Every row comes from one small tree of marks. Brackets hold a mark, then the marks that hang from it, in alphabetical order. Every link used is in the known rows. Which tree was each row made from?
Known rows:
{B {X T} Z}: [  0.0   2.2  -7.2  12.0 -11.4   4.3  15.8 -10.8  18.8   3.7  29.7  -4.8
  -0.9  16.8 -13.9  30.0  25.5   3.8  29.5   4.0  -7.7   5.5  13.1]
{H {B {X {T M}} {Z D}}}: [ -2.6   0.3  -2.3  18.1 -12.4  13.3  23.9 -16.2  23.2  -4.7  25.2   5.6
  -3.9  31.7 -14.2  32.4  41.8   0.5  36.6   2.5   3.5  -2.2   4.3]
{X {T Y {Z D}}}: [ -0.3  -8.8   1.1 -22.4 -19.5  -0.5  23.8 -19.8  14.7  10.2  15.0 -14.3
 -13.6  25.3  10.3  20.1  27.3  11.4  -8.7  -8.9   2.2  -6.2  -0.7]
{X {T {M L} Y {Z D}}}: [ -3.7  -6.5  -8.4 -19.3  -9.5   3.3  30.7 -14.5  17.8   3.3   7.7 -13.6
 -19.2  33.6   8.0  26.3  32.0   2.6  -4.3  -5.3  10.6  -1.8  -4.5]
{H {B {Z {D {Y T}}}} L}: [ 6.3  8.4 10.5  7.1 -4.2 14.3  8.7  3.0  6.7 -7.1 12.3 14.2 -8.5 32.4
 11.0 30.9 48.0  5.5 31.1 -5.7 -0.6  4.8 -7.1]
{T X}: [  4.3   3.8   7.0 -15.7 -16.0   6.9  13.3   5.6  11.4  20.7   9.3  -9.4
  -7.4  11.0  -1.4  23.4  35.0  -4.9   2.6  -8.5  11.5   6.3  -7.3]
{Y B {T {M L} X}}: [ 11.3   2.4  -1.0 -19.0  -6.0  16.7  25.0  27.0  21.3  -3.0   0.5  -2.0
  -5.8  28.2  11.0  28.4  45.6 -19.8  19.8 -10.6   6.3  15.5 -15.0]
{Z {D {Y B {T M X}}}}: [ 10.9 -14.1  19.9 -22.8  -6.7  24.4  24.1  24.2  25.6  -5.5  -0.3  -4.9
   4.0  28.8   8.3  27.1  44.7  -0.1  26.4   2.9  -3.8   6.3 -12.7]
{B X Y Z}: [  4.6  -4.6  -0.3   3.6  -3.7  17.0  23.9  -4.9   7.7  -0.2  34.5   1.7
   2.2  19.2 -18.8  26.9  41.6  -3.8  43.4  10.0   2.3  12.6   2.1]
{T M X Y}: [  5.9   2.0  10.1 -27.1 -15.0   5.1  23.4  -6.9  14.2  27.8   8.0  -9.3
 -12.0  22.7   0.9  40.8  48.1  -5.8  11.8   2.1  20.7  -0.2 -21.0]
{T M X {Y B} Z}: [ 23.4 -12.6  -1.7 -42.8 -12.8  13.5  28.8   1.7  13.4  20.8  14.3  -1.3
  -6.5  31.4  10.1  38.7  54.9  -1.0   7.4   2.6  21.2   1.5 -22.2]
{H {B X}}: [  2.2  14.2   6.4   8.5 -15.4   9.3  11.8  -7.3  11.0   5.0  18.7   2.5
  -1.7  18.6  -5.3  36.9  42.2 -10.0  22.4 -18.4   7.2  11.5  -1.3]
{D Y}: [ -2.0   8.9  18.4  -7.9 -13.5   6.8   9.4   5.0  16.2   4.8  10.8 -11.9
   0.9  12.2   6.5  29.9  24.1  14.3  11.2  -1.9   2.0   9.9   2.7]
{Y {T Z}}: [  6.2   3.4  -0.2 -25.7 -12.0   1.3  22.3   9.2   1.1  12.6   9.8  -3.5
  -2.9  12.9  14.5  16.0  37.3  -0.1  -2.4 -14.1  -0.2  11.6 -14.3]
{H B L}: [  6.0  28.7   4.9   3.9 -19.0   2.9   1.8  -2.5   7.4  11.1  20.3  10.7
  -7.7  18.8  12.1  44.9  39.0  -6.5  15.9 -23.6  18.2   5.1  -8.1]
{D {Y {B Z} {T X}}}: [ 19.5 -11.3   9.6 -17.1  -3.1  19.0  16.2  22.4  18.7  -2.5  11.8   3.4
   1.2  27.7   9.1  21.9  45.0   9.2  32.2  10.7  -6.9  10.6  -5.1]
{H {B X {Y {T Z}}} L}: [ 21.5   7.5 -13.3 -15.4  -1.7  10.1  14.3   3.1  -5.5  -5.0  23.5  23.3
   0.4  23.8  -0.2  45.8  68.9 -18.8  48.7 -18.0  11.4  11.7 -25.7]
{B {Y T} {Z D}}: [ -1.7 -10.3  10.4  -3.7  -7.2  16.7  29.7   5.3   7.7  -5.4  22.4   0.6
  -5.4  22.0   1.5   3.9  39.2  -4.0  26.6   4.4  -6.3   6.4  -8.4]
{H B}: [ -1.3  17.8  11.4  -0.1 -22.1   3.9  10.2  -3.3  12.5   8.3  14.5   1.6
  -6.9  15.2  12.6  31.0  34.9  -3.0   6.7 -17.6  13.8   8.9  -5.6]
{T M}: [ -3.5  15.3  13.0  -8.4 -18.4   6.0  20.8   2.6  13.7  15.7  16.0  -7.3
   0.4  13.8   2.7  32.9  29.9  -1.6  10.5  -3.3  12.3   5.3  -9.1]
{Y B}: [  3.3   7.8  14.9  -6.8 -21.7  12.8  15.7   9.6  18.2   3.2  22.2  -5.5
   4.1  16.5  15.0  26.0  23.5  -2.6   4.5 -12.8   2.1  10.7   5.6]
{Z {D Y}}: [ -7.2  -1.4  23.0  -4.3 -14.1  12.7  13.1  -0.6  18.2  -0.9   7.3 -14.8
  -2.4  17.0   3.7  18.1  23.2  13.0   3.9  -4.9  -3.5   6.2   6.6]
{Z D}: [ -8.3   4.8  18.0  -2.0 -19.7   9.8  19.9  -1.9  13.8   8.8  13.5 -13.6
  -4.8  14.0   3.7  13.8  23.6  -0.2  -6.8 -12.4   0.2   5.6   3.9]

Which tree is each row?
[  0.8  -7.4  24.8  -5.3 -14.4  21.1  14.6   9.9  24.8 -10.2  13.7 -12.4
   3.9  22.7  11.5  21.1  22.4  12.9   8.3  -6.2  -7.6   8.3  12.5]	{Z {D {Y B}}}
[  2.5 -10.8  11.3   0.5 -11.5  20.9  18.8   2.5  37.4 -19.7  18.5  -9.9
  11.8  29.9  -6.9  41.7  26.5   8.2  39.4   1.8  -9.7   3.1  13.9]	{Z {D {Y {B {X {T M}}}}}}
[  3.8  -2.5 -11.5   1.8   7.7  19.1  35.4   8.2  11.0 -12.0  20.1   6.6
  -3.9  27.6 -14.9  26.3  51.7 -20.4  57.0  10.4   0.8  18.6 -11.3]	{B X {Y {T {M L}}} Z}
[  5.3   1.6  -3.8 -30.3 -18.7  -4.4  24.9 -13.7  14.8  17.7  17.2  -6.4
  -7.5  23.8  11.2  40.8  35.5   9.7   5.5   0.0  15.9  -4.5 -13.9]	{X {T M Y Z}}
[  0.6   7.9  -2.9 -11.6  -8.7  11.4  20.3  11.0  17.4  13.6   1.8  -7.6
 -14.0  19.4  -3.5  31.5  39.5 -10.6   9.8  -3.9  20.7  10.3 -10.6]	{T {M L} X}
[ 10.1  -1.5  13.0  -5.8  -5.2  17.0  17.4  17.5  19.3 -16.1  12.9  -3.3
  13.3  23.4   4.8  35.4  35.9  -3.1  38.5  -6.3 -18.6  17.5   1.0]	{D {Y {B X} T}}
[  0.2 -10.2  12.4 -19.3  -9.7  10.5  16.8   1.9  11.8   4.8   8.6 -11.4
  -4.4  17.1   5.3  14.0  29.0  19.7  -5.8  -0.4   1.8   6.9   2.8]	{T {Z {D Y}}}
[ 14.4  -6.7  -0.9 -41.7 -11.2   4.1  26.7  -7.8   6.9  30.8   9.3  -4.5
 -13.3  23.8   2.9  36.0  55.2   1.2   2.9   4.8  26.1  -0.3 -27.3]	{T M X Y Z}
[  1.3   1.9 -13.3 -23.2 -11.8  -1.3  26.7 -11.1  16.4   8.3   9.6  -8.1
 -18.2  30.3  10.7  37.3  33.6   4.6   3.0  -2.9  15.5   2.6  -9.0]	{X {T {M L} Y Z}}
[  4.5 -11.4  -9.0 -22.6  -3.0  15.6  28.8   6.5  12.2  14.4  -1.0  -8.1
 -17.8  23.6  -4.5  13.4  45.0  -4.3  -6.5  -4.1  19.6   6.6 -10.9]	{T {M L} X {Z D}}
[  6.1  -4.7 -23.0 -13.4  -1.4  10.7  27.7  -1.1  19.3 -11.1  19.5  -1.6
  -3.3  22.8 -15.3  38.5  41.2  -7.3  38.4  -0.3  13.0   9.9  -3.4]	{B {X {T {M L} Z}} Y}
[  7.4   0.3  13.6 -26.5  -5.4   9.3  18.4  18.9  16.5   8.9  -2.8  -6.1
   0.9  17.1   2.6  35.1  47.4   1.8  30.1   4.9   5.7   6.6 -22.4]	{D {Y {T M X}}}
[ 17.6  -7.2  -2.5 -23.4  -7.5  13.3  31.9  -6.5  11.8   9.2  25.3   0.4
   4.0  33.8   0.9  44.2  51.5  -5.2  20.9  -1.1   8.2   9.8 -11.9]	{T M {Y {B X}} Z}
[  9.3  23.0  -2.2   8.5 -12.5   7.8   3.4  -5.9   5.9   4.4  22.3  10.5
  -3.0  20.5  -4.1  52.8  47.7 -16.1  30.9 -23.5  10.6   9.9  -4.4]	{H {B X} L}
[ 19.5  -8.8  -0.1 -24.4  -0.4  17.6  28.0  17.6  14.6 -10.4  12.9   3.7
  14.8  26.4   4.8  38.4  49.7   2.3  36.5   3.3  -7.3  15.7 -12.6]	{D {Y {B X} {T M Z}}}
[  8.8  22.6  -1.0  10.9 -13.9   6.4   5.1  -5.6   3.9  11.7  26.8  18.5
 -10.4  24.3   5.5  39.5  44.1  -0.3  20.7  -9.0  18.3   4.6  -4.8]	{H {B Z} L}
[  5.3   6.9   6.7   2.8 -13.4  15.1  15.9  -6.3  12.9  -5.8  25.1   6.0
   0.4  19.2  -8.1  38.7  50.2 -12.9  43.3 -13.1  13.2  12.2  -7.1]	{H {B X Y}}
[ 11.3  -6.6   2.1  -0.1  -8.5  18.0  26.0 -11.5  13.8   4.4  32.7   0.4
  -0.5  34.9  -2.0  33.8  42.2  -3.3  27.5   4.6  -4.3  11.0   6.1]	{T {Y {B X Z}}}
[ 9.1 -2.9  0.3  8.4 -8.0 19.2 21.5  2.8 14.8 -0.1 34.1  2.4  4.9 23.7
 -6.6 26.3 34.1 -3.9 27.7  2.5 -6.9 15.7 11.7]	{Y {B X Z}}
[  6.4   9.7  -2.8  22.3  -6.6  16.2  11.3 -14.5   5.1   2.8  27.4  14.9
  -9.3  29.7 -11.2  35.0  48.9  -7.0  30.5 -10.8   2.6   5.9   3.8]	{H {B X {Z D}} L}
[  2.7  13.5   4.4  13.9 -13.1  12.5   9.1  -9.5   5.6   6.7  24.9  12.7
 -14.8  28.2   5.5  27.9  42.1   0.4  13.3 -11.5  13.2   1.4  -0.2]	{H {B {Z D}} L}
[  9.9  -6.5  -0.3   4.7  -5.6  18.4  18.8   3.3  32.1 -13.6  28.9   0.5
  10.3  32.2 -10.3  45.4  30.4  14.8  53.7  18.8  -6.8   5.7  12.8]	{D {Y {B {X {T M}} Z}}}
[  4.7 -10.5  17.0   2.2  -6.1  26.6  17.1   5.9  23.4 -14.7  16.3  -9.8
   8.4  25.7  -4.2  28.0  30.0   3.0  25.7  -5.7 -14.0  12.9  16.2]	{Z {D {Y {B X}}}}
[ 11.5 -17.4   9.6 -15.6 -10.0  24.6  31.2  -6.4  19.2  13.1  19.6  -2.1
 -10.6  40.2   2.0  26.4  49.4   0.0  16.5  14.8   9.8  -1.5  -7.9]	{T M X {Y {B {Z D}}}}
[ 13.3  -6.0   7.0  -2.8   1.0  21.4  27.5  15.5  18.2 -13.6  20.5   6.5
  13.1  33.8  -4.1  37.2  45.9   1.7  54.4  14.2 -12.3  15.3  -2.8]	{D {Y {B X Z} {T M}}}
[ 16.8  -6.2   2.2 -14.3  -9.1  15.7  22.5  18.3  15.1   6.2  17.0   2.7
  -2.8  24.3   8.2  18.3  44.3  -4.2  19.4   0.7  -3.9  10.0  -8.4]	{Y {B Z} {T X}}
[ 17.2 -23.0   3.4 -34.1 -12.5  18.1  25.1  -4.7  12.7  14.2  13.3  -7.1
 -11.0  32.9  10.4  18.0  49.6   1.4 -10.4  -7.0   8.5   1.6  -7.9]	{T X {Y B} {Z D}}
[ 10.8  15.9  -1.2   5.5  -9.6  13.8   7.1  -5.5   4.3  -4.1  30.6  16.5
  -1.0  21.7  -7.4  55.5  55.1 -17.3  50.4 -16.8  16.3   9.9  -9.6]	{H {B X Y} L}
[ 18.6  -9.8   8.9 -19.1  -2.1  20.5  22.3  22.3  21.1  -0.7  10.8   5.2
   3.7  31.1   5.1  30.8  50.1   5.9  38.4  18.1   1.2   6.9 -14.6]	{D {Y {B Z} {T M X}}}
[ 16.8 -16.5   1.7 -35.1  -9.3  20.6  32.0  19.5  13.7   6.8   6.0   0.5
   0.0  27.7  10.4  16.9  51.9  -5.7   6.8  -4.4   4.0   5.2 -19.8]	{Y B {T M X {Z D}}}
[  6.8   0.3  13.3 -24.3  -6.3   7.4  12.7  17.4  13.8   5.8  -2.0  -8.3
  -1.5  14.2   6.6  25.5  41.5   3.4  20.3  -3.9  -1.2   8.4 -13.1]	{D {Y {T X}}}
